What can hang from each mark:
kidu: dogiv
dafirur: lumos
tusa: sofik zavu
dogiv: bameg tamul
lumos: dipaviv zavu
sofik: tusa
tamul: dogiv kavi
selas: lumos
gumu: dafirur
sopo: bameg marutev nura
marutev: dipaviv
bameg: dogiv sopo
nura: dipaviv
dipaviv: lumos nura
kavi: tamul
zavu: lumos nura

Each row was made from one small tree. The marks that hang from a mark follow it in brackets, in alphabetical order. Every link used is in the known rows. Write each row's tree.
Known rows:
kavi[tamul[dogiv[bameg[sopo[nura]]]]]: [ -2 -29  -6 -46  36   4  -9 -10   1  -2   0 -15   7  -1  19 -18 -15 -21
   3  -7   2 -20  27  -5 -13   9  23  -3  29   8   1 -17  22  -9 -30 -38
 -16   7]
lumos[dipaviv[nura] zavu]: [ -4  -5   1  -6  -3  -8   8  20  18  -7 -22  15   3   4  -4  -6   5  -8
  28 -11  15 -16   3  -4 -33  -8 -10  -8   4   4  -3  17  17   8   0  15
   5   5]
sopo[nura]: [  1 -10  -1   0  15   0  -7  -4  -7   1  15   2   3   3   8  -3   3  -1
   9   3   3   0  -4  -3   1  11  -3   1   0   6  -2  -3  35   6 -23  -7
 -12  -4]
kidu[dogiv]: [  6 -24   0   5   4   5  -6  24   1   4   3  -7   4   5   1  13 -18  -8
  -9  -5   2  -5   0  -1  -2   1  -1  -5   0  -5   8  -3   3  -1 -12  -4
  16   5]
gumu[dafirur]: [  3  -2   0   3  -6   7   4  -6   4  -3   7  -3  -6  -5   2   3   1  -5
   1  -4  -7   6  19  -9   4 -10  -4  11  -2   4  -9   0   3   4   8 -23
  -8  -8]
dafirur[lumos]: [  0   9   2  -1  -6  -8   2   9  -4   0  10  -8   8   4   2   5   2  12
   3   2   1  -6   0  17  -8   7  17   0   9   6  -9 -12  11  17  -5   4
   7 -15]
dogiv[bameg]: [ -5  -5   4  -4   8   1  -4 -10  -7 -12  10   5  -1 -12   8  -6 -11 -12
  -9   3  -6  -7  -5   1   4 -18  11   3   1  -1   3  -8  -3  -8  10 -20
  -2   2]
nura[dipaviv]: [  1   2   0  -9   1   9 -17  -4  -3  -4  -1  10  14  -1 -18   8   7  -2
  -2  -9  -6   1   4   0  -1  -5 -13  -4 -19   4  -9  -3  -7   7   3   3
  12  -8]
sopo[marutev]: [ -5  -9   1  -1  11   1  -4   4   4  -6  12   6  -1  -4  -2   6  -1   0
   1 -20  15   2   6   6   5  18   2   2  -5   0  -7  -1  21  -4 -13  -8
 -11  -8]
zavu[lumos nura]: [-12 -32   3   6   9 -28  -2   8 -11 -27  20  -4   9   5  29  -4  -8  10
   9   1   2   4  -7   9  -5   7  16  -5  20   9   3  -7  -4  -8 -19   8
   4  -6]
kidu[dogiv[bameg]]: [  0 -29   4   1  12   8 -10  12  -7  -9  13   0   3  -6   7   8 -29 -20
 -18  -2  -4 -12  -7  -4   2 -16   8  -2   1  -6  11 -12  -1  -6   0 -24
  15   8]
kidu[dogiv[bameg[sopo[marutev nura[dipaviv]]] tamul]]: [ 12 -49  -1 -60  55  19 -31   5 -15 -10  28   6  20  -2 -15  11 -15  23
 -15 -25  11  -9   1  -2  16   5   6 -12 -10   6  -9 -22  36  -2 -43 -24
   3 -15]
sopo[bameg[dogiv] marutev[dipaviv[lumos]] nura]: [-22  -9   7 -23  60  27 -13   1   8  -8   9  33  28   3   8 -12  -1   2
  17 -22  29   2  13  21  18  23  13  -9   4   7 -11 -13  43  35 -54 -15
 -15  -2]
zavu[nura[dipaviv[lumos]]]: [-11 -18   1  -8   3 -17 -22   1  -2  -7  12   8  25  10  -3 -15  17   8
   9 -10  10  -9  -4   8  -2  -3   2 -10  -3  14  -8  -6  -6  39 -17   6
   6 -17]
lumos[dipaviv]: [ -2  -1   1  -8   6   0  19   9  15  -3 -13  10   8  -4  -3   5   4  -2
  10  -9  -3  -1   8   4 -17  -9   7  -8   0   3  -3   0  -3  24  -1   5
   6  -4]
selas[lumos[dipaviv zavu[nura]]]: [-18 -26   3  -7   5 -36  15  17  24 -22  -4   9   8  13  12   3 -10  -7
  27  15  -3  -4   6  10 -36   3   0  -8  10   8  -5  -6 -19   1 -15  24
  15   3]
lumos[dipaviv zavu[nura]]: [ -8 -31   0  -4   0 -28  16  17  22 -25  -5  15  11   8  17   6  -9  -8
  23  -6  -1  -2   4  -4 -30   2  -9 -11  -1  -2   2  17 -14  11  -6  17
  10   9]
kidu[dogiv[tamul[kavi]]]: [  4 -33 -11  -6  28  -5   4  33  -3  21 -29  -2   2   9  -1  13 -17  30
 -15 -10   5   1   1  -5  -1 -12   7   2   5  -2  15  -4 -27 -23 -16  -7
  29   3]
selas[lumos]: [-11   7   2  -1   7  -7   0  -1   2   2   1  -5  -1   6  -5  -2  -1   1
   5  22   0  -1   1  12  -5   1  10   4  10  10  -6 -23  -3  -8  -9  10
   6  -6]
tamul[dogiv]: [ -7 -10   0   3   4   2   0   7  10   3 -19  -8   3  -3   0   3 -13  -7
   1  -9   6 -11   5   0 -24   0  -1  -1   4   0   7   0  -1 -10  -6 -11
  -1  18]
sofik[tusa]: [ -8   3   9  -2   0  23  -7   0  -5  -6  16  20 -14  -7  -1   3  -4   8
   6  -3  -1   8   1 -10  18  -8   1   4   4  -3   3  -2   4   5   3   1
   9   4]
nura[dipaviv[lumos]]: [ -6   7   2  -9   0   3 -18   2  11   6  -5   4  21   5 -27  -8  19  10
   3 -12  13 -10   2  12   0  -7  -1  -6  -7   8  -8  -5  -9  33  -3   8
   8 -16]
dogiv[tamul[kavi]]: [  0 -10 -11  -9  23 -10  11  10  -1  15 -32   3  -2   4  -1   1   1  38
  -6  -6   5   7  -1  -2   1 -13   6   9   6   0   7   2 -30 -22  -4  -4
  12   0]
tusa[sofik zavu[lumos nura]]: [-36 -35   6  -3  -8 -25   1   2  -8 -39  15  -3   8   6  36   4  -2  37
  15  -3  -3   2 -13  38 -21  22  20 -14  29 -10  -2  23 -47 -13 -23  19
  26 -17]
gumu[dafirur[lumos[zavu[nura[dipaviv]]]]]: [  0 -20   2  -7 -14 -20 -12   9   5 -27  24   5  18  10   3  18  -1  -1
  16 -11 -11  -2  19  -2 -18   3 -17   2 -12   6 -20   1  -6  12  -1  -4
  10 -16]
sofik[tusa[zavu[lumos nura]]]: [-36 -31  12   3   4  -7  -9   1 -14 -40  39  16 -16   1  27   6 -13  25
  29  -4  -3  11  -8   8   2   6  15  -6  25  -8   7   6 -28  -5 -18  23
  24  -2]
kavi[tamul[dogiv[bameg[sopo]]]]: [ -3 -22  -4 -49  21   1  -3  -8   6  -3 -15 -17   4  -4  13 -17 -18 -21
  -7  -8  -1 -19  30  -2 -13  -2  25  -2  29   0   3 -14 -12 -18  -6 -32
  -4  12]
marutev[dipaviv]: [-11  13  -2 -10   7   2  10  -2   5  -2  -2   6  18   4  -3   6   4  -2
   6   2  -7  37   6   2  -5 -12  -6 -10   6  -2  -3   0  -3   7   1   4
   2   1]
bameg[sopo]: [ 13   0  -3 -46   2   7   2  -8   2   2   3  -6  -2   1  -7  -8   1  -1
  -2   4  -4   0  -1   5   3  12  11  -7   5  -1  -7   0  -9  -3  -3   9
  -5   4]
tamul[dogiv[bameg]]: [-12 -17   4   0  10   3  -4  -5   2 -11  -8  -4   2 -15   6  -6 -24 -18
  -6  -6  -1 -19   0  -2 -22 -16   9   2   4   0  10  -6  -2 -17   5 -29
  -1  21]
kidu[dogiv[bameg[sopo] tamul[kavi]]]: [ 13 -39 -11 -56  35   2   2  14  -8  10 -16  -6  -2  -2  -2   1 -27  17
 -25  -7  -4  -6  -5   0   7 -18  27   2  11  -5  10 -11 -39 -32  -9 -19
  20   9]
bameg[dogiv[tamul[kavi]] sopo[nura]]: [ 10 -23 -14 -56  43  17   5   2  -9  12 -10  13   2  11   3 -14 -12  33
   2  -3   5  -3   1   0  18   7  13  -4  14   7  -3   5  -4 -21 -35  -6
   0  19]
sofik[tusa[zavu]]: [-22   2   9  -4  -5  21  -8 -10  -5 -12  19  20 -27  -3  -3   9  -3  15
  20  -6  -6   6   2  -4   6   0   2   0   7 -17   5  11 -25   4  -1  14
  20   4]
tamul[dogiv[bameg[sopo]] kavi]: [  0 -22  -6 -52  15   2   6  -8   3   0 -21  -4  -3 -15  -1 -13 -26 -27
 -13  -7  -4 -12   0  10 -25   1  25   5   6  -4   7  -1 -38 -38   3 -29
  -3  31]

Which tree is each row?
[ -7  -1  -3 -58  24  29  -6  -3  -7  -8  14  24  17   3  -3 -17  -2  -3
  18 -15  21  19  12   9  13   7   9 -21  21  12 -21   5  44   4 -26  -3
 -19  18] : bameg[dogiv sopo[marutev[dipaviv[nura]]]]
[-16 -34   3  -2  13 -28  16  20   6 -29   5   6  19   4  27   3  -6   9
  20  -8  -1   4  -3  14 -21  -3  22 -12  20  14  -1  -7  -7  17 -18  14
  10 -12] : zavu[lumos[dipaviv] nura]
[  4 -24  -8 -61  41  -5   8  -6  -5  -3  -5   7  -6  -9  -3  -7 -10  26
 -17 -18  10   4   2   7  11   0  28   7   4  -2  -5  -5 -20 -35 -10 -22
  -5  -4] : dogiv[bameg[sopo[marutev]] tamul[kavi]]
[-15 -27  -4 -34  83  22   0   5  -6  -2 -18  40  18   0  15   7 -11  30
   3 -23  16  22  16   7  17  12   8   4  -2   4  -5  -9  18 -12 -50 -22
   0   5] : sopo[bameg[dogiv[tamul[kavi]]] marutev[dipaviv] nura]
[ -7   4   2  -9  -8  -4 -16  11  25  -2 -13   8  19  14 -32  -2   9   3
  11 -14  16 -13   7   9 -11   2 -20  -8 -12  -6  -5  12 -24  10   3  21
  13   0] : nura[dipaviv[lumos[zavu]]]
[ -3 -40  -5 -52  41   4  -6  -7  -1  -5   6   1   1 -14   5 -11 -24 -28
  -4 -25  14 -10   6  12 -19  29  25   8   0   3  -3  -4  19 -36 -34 -42
 -24  21] : tamul[dogiv[bameg[sopo[marutev nura]]] kavi]
[ -6 -10 -12 -70  47  19  17   7   4   5 -15  22  16   7  -8   3 -13  34
   0 -21  13  38  18   9  17   1  10 -10  17  -1 -13   5 -20 -23 -23  -4
   3  18] : bameg[dogiv[tamul[kavi]] sopo[marutev[dipaviv]]]
[-14 -31   4  -5   9 -18 -19   4 -14 -31  18   8  27   4  11   7  -1   9
   6  -7  -2   4  -5   8  -5   1   2 -11   1  15  -5  -9 -11   0 -14  11
  14 -14] : zavu[lumos nura[dipaviv]]
[-27 -25   7  -1  -3   0 -12 -11 -16 -25  36  22 -22   0  21   3  -7  14
  25  -3  -7   8  -6  -8   6   4   5  -2   8  -9   4  12 -22  11 -13  12
  16   3] : sofik[tusa[zavu[nura]]]
[-34  -5  10  -6   6  12   2  11  -1 -26   6  25 -13  -3   6  -1   4  23
  42 -15  12  -3   1  11 -17 -13  26 -10  30   5   1   5  -2  19 -10  26
  23 -10] : sofik[tusa[zavu[lumos[dipaviv[nura]]]]]
[  6 -23   2 -59  32  18 -28 -22 -13 -23  41  17  15 -12 -14  -3   1 -15
  -4 -20   2  -4   2   8  12  21   6  -6 -19   9 -19 -15  37   1 -26 -22
 -18 -12] : dogiv[bameg[sopo[marutev nura[dipaviv]]]]
[  6 -25   1 -50  32   8 -13 -16 -10 -20  40   7   0 -10   5 -12  -8 -14
   0 -10   8  -7  -3   6  12  24  20  -1   0   4 -11 -12  45  -7 -29 -26
 -30  -7] : dogiv[bameg[sopo[marutev nura]]]
[-11 -22   2   4  -7 -32  -3  15  18 -11   5  -1   7  19  10 -18   0   4
  19  -4  19 -15  -7   3 -12   9  -4  -5   9  -4   4  14 -13  10 -13  16
   0   4] : dipaviv[lumos[zavu[nura]]]
[ -6 -10  -3 -58  38  30  -2  -6  -1 -11  33  23  21   8   0  -2 -10  -5
  16 -13  10  29  13   7  17  27   1 -18  10   4 -19   0  44   6 -43  -6
 -19  16] : bameg[dogiv sopo[marutev[dipaviv] nura]]
[-16   3   0 -10  16   3  -6   0  -9  -4   8  13  15  -2   1  -7  14   1
  16 -15  24  26   6   3  -2   0  -1  -6  10  13 -14  -1  53   9 -16  -7
 -17 -10] : sopo[marutev[dipaviv[nura]]]
[  8 -14 -13 -59  29  16  13   6  -2  13 -26  11  -1   8  -3 -10 -14  35
  -8  -4   5  -2   4   4  15  -6  16  -4  15   0  -1   8 -39 -27 -12   0
  11  23] : bameg[dogiv[tamul[kavi]] sopo]
[ -9 -25   3 -54  36  15 -30 -11   8  -8  18   0  25  -8 -22 -18  -3 -12
   4 -33  28 -26   6  19 -12  19  17  -9  -3  12 -12 -17  36  15 -39 -25
 -22  -3] : tamul[dogiv[bameg[sopo[marutev nura[dipaviv[lumos]]]]]]
[ -1   8   2  -4  -5  -2  14  14   4  -2   1   1   8  -2   4  -4  17   5
  24  -9   5 -14  20   7 -26 -18  24   2  16  29 -21 -12  43  48  -3 -18
  -5 -31] : gumu[dafirur[lumos[dipaviv[nura]]]]
[-19  15  -1  -9  -2 -12   1  13  18   4 -16   4  20  20 -14 -23  18   4
  31  -4  29  11   0   4 -18 -13 -11 -11  23   1  -3  13  16  15  -7  19
  -4   3] : marutev[dipaviv[lumos[zavu] nura]]
[ -4 -23   1  -3  -9 -28  24  23  24 -27  10   3  11   9  19  15  -6  -3
  27 -10  -9  -4  22   1 -35   1   4   1   5   7 -16   7   0  28  -4  -3
   5 -14] : gumu[dafirur[lumos[dipaviv zavu[nura]]]]
[-15   2   2  -7   1 -17   9  19  21  -3 -23   9   3   9  -9 -12   4  -8
  31  11  13 -18   5  10 -40  -7   2  -6  15  13  -6  -7  13  -2  -9  25
   9   0] : selas[lumos[dipaviv[nura] zavu]]
[ -7  -3   2 -61  26  10   4 -19   2 -20  23  12  14 -11  -7  -1  -7 -14
  -3 -12  -1  34   7  11   6   1  14 -10   7  -3 -15  -8   7  -6  -4 -15
 -14  -1] : dogiv[bameg[sopo[marutev[dipaviv]]]]
[-15 -23   1 -10   0 -27 -20   4   4 -21   9  11  15  13  -5   6  -5  -6
  14  13  -5  -1   2   5 -20   8 -20  -4  -9   6  -8  -9 -21 -15 -13  24
  18   2] : selas[lumos[zavu[nura[dipaviv]]]]
[  1 -23  -2 -25  50  19   1   9  -6   5 -42  27  -2  -3  14  -2 -16  31
 -13  -8   3 -15   8   6  16  -7  15  10  -2  -2   8  -4 -37 -23 -17 -14
  21  13] : sopo[bameg[dogiv[tamul[kavi]]]]
[ -7   4   1   2 -10 -14 -12  17  14   5 -14  -2   2  17  -7 -30  15   4
  24  -5  38 -27  -4   4 -16   0  -3  -4  17   6   1  14  18   8  -8  14
  -6   3] : dipaviv[lumos[zavu] nura]
[ -2 -30   1  -9  -5 -19 -18   4   3 -25   7  16  18   9  -1  10  -4  -7
  11  -9  -5   0   1  -8 -13   6 -29  -9 -20  -4  -2  13 -19  -5  -4  15
  13   5] : lumos[zavu[nura[dipaviv]]]
[-16 -13   6 -28  63  25 -11   4 -11  -8 -18  35  17  -2  12  -8  -2  40
   7 -20  26   7  11   2  20 -10   9 -10  12  14 -10 -12  42   5 -36 -11
  -2  -3] : sopo[bameg[dogiv[tamul]] marutev[dipaviv[nura]]]
[  0 -33   2  -5  30   3  -6  18  -7  -3  -3  -5   1  -1   7   8 -25  27
 -20  -3   2 -12  -7 -11  10 -33   9  -3  10   0  14 -17  -3 -10  -6 -21
  21  -1] : kidu[dogiv[bameg tamul]]
[ -6 -16  -7 -14  29 -12  11   0 -11   2 -22   7  -6  -6   4  -3 -10  26
 -15  -1  -1   0  -5  -3   4 -32  16  11   4   0  10  -5 -33 -28   7 -24
  12   0] : dogiv[bameg tamul[kavi]]
[-31  -3  12   0   2  14  -6   1  -3 -27  21  14 -21  -2   6  12 -11  24
  22  -6  -1  10   1  11   4   3  15  -2  24 -15   6   4 -30 -11  -4  22
  26  -4] : sofik[tusa[zavu[lumos]]]
[ -7 -21   2  -7  -4 -35  18  29  20 -24   4   6  19  13  17  11  -7   3
  26  -4  -2  -9   3  11 -37   8   9 -12   8   4  -6   5  -3  25 -12  20
  13  -5] : dafirur[lumos[dipaviv zavu[nura]]]
[  3  -9  -3 -55  25  13 -29  -5   8   1  27   6  22   8 -27 -15  23   6
  13 -26  27  -9   7  19   8  36   8 -10  -7  15 -24 -11  39  32 -44   3
 -19 -23] : bameg[sopo[marutev nura[dipaviv[lumos]]]]
[ -3 -20   2  -8 -11 -26 -17  14  -1 -25  16   7  24  12   2  16  -4   3
  14  -6  -4  -7   2   7 -21  12 -12  -8 -10   2 -11   3  -7  10  -8  18
  18  -8] : dafirur[lumos[zavu[nura[dipaviv]]]]
[  3 -30  -7 -51  31   3  -1 -13  -5   1  -4  -3   0 -11   4 -15 -23 -27
  -6  -6  -1 -13  -4   7 -26  11  22   5   3   4   5  -4  -3 -32 -21 -36
 -13  27] : tamul[dogiv[bameg[sopo[nura]]] kavi]
[  9 -14  -1 -47  21   8  -6 -22 -12 -13  31   0   0  -6   5 -17  -5 -15
  -3   7  -6  -7 -11   1   6   7  17  -4   4   3  -4 -10  22  -2 -16 -17
 -18   1] : dogiv[bameg[sopo[nura]]]
[-28 -29   2 -15 -13  -9 -19 -14 -13 -31  11  15  18   0  11  10  14  23
   8 -11 -13  -1  -6  25 -16  15  -5 -16  -4  -6  -7  27 -50  12 -15  12
  31 -17] : tusa[sofik zavu[nura[dipaviv]]]
[  1 -17   5 -19  46  24  -7   3  -3  -4 -27  21   0  -1  15  -3 -14  39
 -10  -3   4 -22   6   0  24 -10   8  -2   2   0   5 -10 -12  -5 -18  -6
  13   8] : sopo[bameg[dogiv[tamul]]]
[ -8 -29  -2 -50  32   3  -8  -4  11 -10  -3 -11   3  -9  13 -10 -20 -19
  -6 -26  17 -15  38   4 -10  15  29   0  25   0  -5 -13   9 -20 -19 -39
 -14   3] : kavi[tamul[dogiv[bameg[sopo[marutev]]]]]
[ 14 -37  -2 -55  26  23 -33  -2 -16 -11  32   6  18  -3 -12   4 -15 -23
 -13  -6 -13 -13  -6  -2   6   3   2 -13 -12   3  -4 -19  17   3 -23 -19
   7   1] : kidu[dogiv[bameg[sopo[nura[dipaviv]]]]]
[-28  -6   2  -5   6 -10  10  11   3 -20  -7   6   2   2   7  -1   7  14
  37 -12  11 -13  -1  21 -34  -5  24 -14  25   8  -3   8  -4  13 -13  22
  16 -14] : tusa[zavu[lumos[dipaviv[nura]]]]
[-14  -4  -7 -69  48  -6  16  -2  12   6 -13   7  18   2 -15 -20   5  34
  -3 -19  23  29   6  20   8 -14  34  -3  23   1  -8 -10 -23  -4 -16 -11
  -5 -11] : dogiv[bameg[sopo[marutev[dipaviv[lumos]]]] tamul[kavi]]
[ -4 -40  -2 -25  76  19 -11   8  -9   0 -16  34   2  -4  18   2 -15  31
  -4 -23  22 -14  11   8  22  23  14  13 -10   4  -1  -9  20 -19 -52 -28
  -1   5] : sopo[bameg[dogiv[tamul[kavi]]] marutev nura]
[ 11 -46   2 -56  39  24 -38   2 -14 -17  41  10  19  -7 -13  11 -18 -23
 -13 -26   5  -9   2   4  10  23   4 -10 -19   5 -13 -18  39   1 -36 -27
  -3  -5] : kidu[dogiv[bameg[sopo[marutev nura[dipaviv]]]]]
[-14 -21   0  -3  21  -4  -5   0   5  -4 -19 -10   5  -6  20  -5 -19 -18
  -4 -10   4 -18  30  -7 -18 -17  16   4  26   2   8 -14  -3 -12  -5 -40
   1   9] : kavi[tamul[dogiv[bameg]]]
[-15   6   0  -8  10 -10   8   8   4   5 -15   6   7   3  -5 -14  15  -1
  23  14  12 -14   3  13 -28 -12  20  -5  21  30 -10 -22  26  20 -14  10
   2 -12] : selas[lumos[dipaviv[nura]]]
